Every row comes from one small tree of marks. Brackets hold a mark, then the marks that hang from it, in alphabetical order. Every link used is in the known rows. Which tree was each row made from?
Known rows
{vube {gadel lokeb misu {roluk nevo}}}: [ 55.4  -9.2   2.4  33.6 -25.8  28.4   6.6  18.6   6.8  46.0   3.1 -17.7
   0.8  23.5  -8.0 -20.1  -3.6]
{vube {gadel {lokeb nefev}}}: [ 11.8 -28.4   5.2  23.2  -9.9  19.5 -26.5  -0.6  -8.5  11.3  12.0 -14.9
  10.7  28.4 -14.4  13.5 -25.9]
{nevo {posev zifek}}: [-16.7 -13.9 -25.1   8.9 -12.3  -8.4  -6.6   8.5  29.7 -11.9  11.4   0.7
  11.7 -15.6 -11.5  10.5  19.6]
{roluk posev}: [ 11.6  -2.2  -9.6  -7.3  17.7   7.5   2.7  -3.5   2.6  10.7  16.4   4.4
   0.9  18.2  -3.2 -12.0  31.6]
{nevo {posev roluk}}: [  5.4  -6.6 -11.2   8.6 -18.7   9.2   1.9   9.6  42.9  -1.2  16.7 -17.5
  -1.7   4.3  -3.7  -1.9  23.8]
{gadel lokeb misu {roluk {nevo {posev zifek}}}}: [ 48.0 -19.5 -20.8  29.3 -48.1  12.0  -1.5  49.4  29.8  35.3  13.4 -12.8
   4.3  -2.1 -10.4 -13.3  31.1]
{gadel {roluk nevo}}: [ 49.7   0.7   2.6  15.2 -18.0  -4.7  10.2   0.8   4.6  14.7  -9.6  -8.6
  -1.9  13.8  -3.3 -23.8   8.9]
{posev zifek}: [-13.3 -10.8 -26.5  -3.2 -12.9 -14.8  -0.6   8.2 -13.6  10.2   8.7   0.0
  11.9 -15.3 -14.4   0.5  11.8]
{vube {gadel {lokeb nefev} {roluk posev}} nevo}: [ 53.6 -29.2   7.3  24.1   5.3  33.3 -12.4  -1.7  -1.6  56.9  24.3  -0.1
   8.7  66.9 -11.3 -31.3  -0.6]
{posev {roluk nevo} zifek}: [ 25.5  -7.5 -35.9  -5.8 -46.7 -14.8  13.8  22.7 -11.9  27.2   2.9 -26.1
  15.2 -14.3 -34.3 -27.3  45.1]
{nevo {posev roluk zifek}}: [ -7.9 -16.5 -37.0   6.8 -32.1  -5.0   1.5  19.5  29.7   8.1  26.0 -16.6
  10.4 -11.5 -17.6  -2.2  34.7]
{gadel {roluk posev}}: [ 31.5  -9.0  -8.7   9.0  12.1   7.7   7.5  -7.2   7.0  29.7  28.5   3.4
  -6.5  32.9   7.5 -23.2  20.8]
{nefev lokeb}: [  2.7 -12.1 -15.7  -5.5   4.8   7.5  13.9   3.5   4.2  11.1  -6.8  -2.0
  -1.2  22.1   1.0   2.0 -12.9]
{vube {gadel misu}}: [-10.7  11.1  -9.2   9.8   2.8  18.8  11.0   5.5   7.4  16.8   1.8  -4.9
   4.4   2.8  12.0   5.2   1.0]
{vube {gadel lokeb roluk} {nevo posev}}: [ 32.6 -26.2  21.2  41.5  -3.3  36.2  -8.2 -10.5  48.3  24.0   9.1   5.7
   4.5  38.1 -15.7 -19.9 -22.7]
{gadel {lokeb nefev} misu {roluk nevo posev}}: [ 81.1 -12.5 -10.0  15.4 -25.0  22.7  -5.6  50.7  -6.9  58.7  18.8 -17.1
  -4.2  43.8   7.5 -22.8  42.8]
{vube {gadel {roluk {nevo {posev zifek}}}}}: [ 21.2 -17.6 -23.7  38.2 -21.7  -4.9   4.0 -15.9  41.6  -0.8   3.0 -10.7
  16.6   8.0 -22.3  -7.5  13.3]
{gadel roluk}: [ 19.7  -6.5   0.7  16.5  -7.2   1.0   4.5  -2.7   3.6  18.3  11.0  -2.0
  -7.6  14.8  10.7 -11.0 -10.0]
{vube {gadel misu roluk} {nevo posev}}: [ 15.6   9.4   3.1  31.0  -0.9  31.5  15.4   6.8  54.7  29.0  -0.6   7.9
   1.9  24.0  20.5 -15.7   2.4]
{zifek {posev roluk}}: [ 12.2 -11.7 -27.2 -17.7  -6.3   0.1  17.4  22.0 -27.9  29.0  13.4  -9.0
   9.0   5.2  -5.1  -9.2  34.8]

Which tree is each row?
[  0.8  -0.9 -22.0  27.6 -13.3  16.9  14.4  15.9  39.9  38.6   8.4   6.7
  14.0   8.2   6.0 -16.6  14.2] : {vube {gadel misu roluk} {nevo {posev zifek}}}
[ 54.3 -36.3 -25.3  25.7 -13.1  13.8   0.6  -6.4  -4.5  47.8  28.9 -12.1
  16.3  31.9 -44.5 -34.2  24.3] : {vube {gadel lokeb {roluk nevo {posev zifek}}}}
[ 48.4  -9.7   2.8  18.8   7.3  49.0  11.4  15.6   8.5  76.2  24.8   6.2
   1.7  48.5  -1.4 -42.5  12.7] : {vube {gadel lokeb misu {roluk posev}} nevo}
[ 71.5 -30.4  -3.4  32.1  -9.5  21.5 -12.6  -4.4   0.0  37.1  18.5 -19.6
   7.5  60.4 -20.4 -21.7  13.0] : {vube {gadel {lokeb nefev} {roluk nevo posev}}}
[ 11.5  -7.3 -23.1   8.2 -25.4 -13.8  -1.1  12.9  32.1 -15.9  -9.4  -6.5
  15.4 -16.6 -25.1  -1.7  37.6] : {roluk {nevo {posev zifek}}}
[ 31.4  -4.7   1.4  13.5  23.5  23.9  16.1 -26.4  13.0  43.5  13.4  11.4
   5.9  49.4  -5.8 -42.3  10.0] : {vube {gadel {roluk posev}} nevo}
[ 36.2  -7.7  12.6  26.8 -11.4  40.7   8.4  18.1   4.3  65.3   7.7   1.6
   1.1  29.4   2.2 -29.5 -17.8] : {vube {gadel lokeb misu roluk} nevo}
[ 27.9  -6.3 -34.4 -11.7  -6.3 -11.6   8.3   9.4 -10.0  17.8   5.0  -2.1
  17.0   1.4 -30.9 -25.0  59.5] : {roluk nevo {posev zifek}}
[ 59.3  13.3 -15.8   5.6  -7.0  11.3  23.5  27.6   8.3  45.3   7.2  -5.5
  -5.7  25.1  13.8 -33.2  52.5] : {gadel misu {roluk nevo posev}}
[ 41.7  -4.6 -25.0 -18.7 -20.0  -5.6  23.3  25.2 -25.3  25.6  -8.3 -15.1
  12.2   3.0 -18.8 -21.5  52.1] : {zifek {posev {roluk nevo}}}
[ 48.2  15.1  -5.3  12.7 -25.7   4.9  19.4  31.2   4.9  33.4  -8.3  -9.3
  -6.6   6.3  17.2 -22.0  21.0] : {gadel misu {roluk nevo}}
[  5.0  12.6  -8.6  11.8 -15.1  33.5  19.6  20.7  51.0  31.7   3.1 -10.0
   8.0  12.7   3.9 -18.6  26.5] : {vube {gadel misu} {nevo {posev roluk}}}
[ 60.5  -2.1  -7.4   8.0  -0.1   3.7  13.4  -3.3   7.2  25.5   6.5  -4.3
  -2.0  32.6  -5.7 -35.0  39.5] : {gadel {roluk nevo posev}}
[ 48.1 -24.9  11.4  21.8  13.2  39.2   2.3 -14.1   8.1  58.3  24.7   8.4
   5.5  56.2 -21.2 -44.1  -1.4] : {vube {gadel lokeb {roluk posev}} nevo}
[ 30.4   1.2 -29.8  21.2 -36.7  -3.7  12.4  38.5  36.3  20.1   2.7  -8.5
   4.8  -8.4   6.2 -10.3  42.4] : {gadel misu {roluk {nevo {posev zifek}}}}
[ 30.6 -35.9   5.6  39.8 -15.0  19.9 -21.7  -3.0  -5.0  28.5  24.0 -17.0
   3.4  42.4  -3.5   3.6 -35.6] : {vube {gadel {lokeb nefev} roluk}}
[ 47.0 -12.4 -32.0   5.6 -12.5 -11.2  13.3   5.5  -5.5  35.6  14.7  -4.0
   9.8  15.8 -19.8 -36.4  50.1] : {gadel {roluk nevo {posev zifek}}}
[ 38.3 -37.2 -14.0  45.6 -30.3  11.4  -9.0  -3.6  36.1  14.6  13.9 -14.8
  15.5  14.8 -37.5 -10.4   2.7] : {vube {gadel lokeb {roluk {nevo {posev zifek}}}}}
[ 25.7 -15.5   1.2  34.2 -12.6  33.9   1.0  14.2   4.7  49.1  24.4 -11.0
  -3.4  24.1   4.6  -7.2 -21.6] : {vube {gadel lokeb misu roluk}}
[ -7.7   2.4 -35.3   9.9 -28.0  19.8  19.0  30.0  36.4  41.7  13.3 -10.0
  20.5  -3.0  -9.5 -18.7  38.9] : {vube {gadel misu} {nevo {posev roluk zifek}}}
[ 58.6 -14.0  -0.9  36.4 -34.8  23.1  -7.4  29.2  -2.2  44.7   2.9 -24.8
   3.4  34.3   2.9  -8.0  -3.1] : {vube {gadel {lokeb nefev} misu {roluk nevo}}}
[ 18.8 -14.9 -24.6  11.3   9.4  10.4  14.6 -17.5  -0.8  53.2  22.6  10.6
  17.9  32.7 -19.5 -42.1  21.4] : {vube {gadel {roluk {posev zifek}}} nevo}
[  0.7  18.4   1.8   1.6   3.5  26.1  16.8  10.3   6.3  33.0 -13.0   7.2
   9.3   8.4   7.5 -16.6   2.5] : {vube {gadel misu} nevo}
[ 60.7  -9.3   5.6  32.4 -34.8  25.7  -1.9  41.8  44.1  26.5   4.4 -12.7
  -8.1  14.6   3.8 -12.3  21.1] : {gadel lokeb misu {roluk {nevo posev}}}
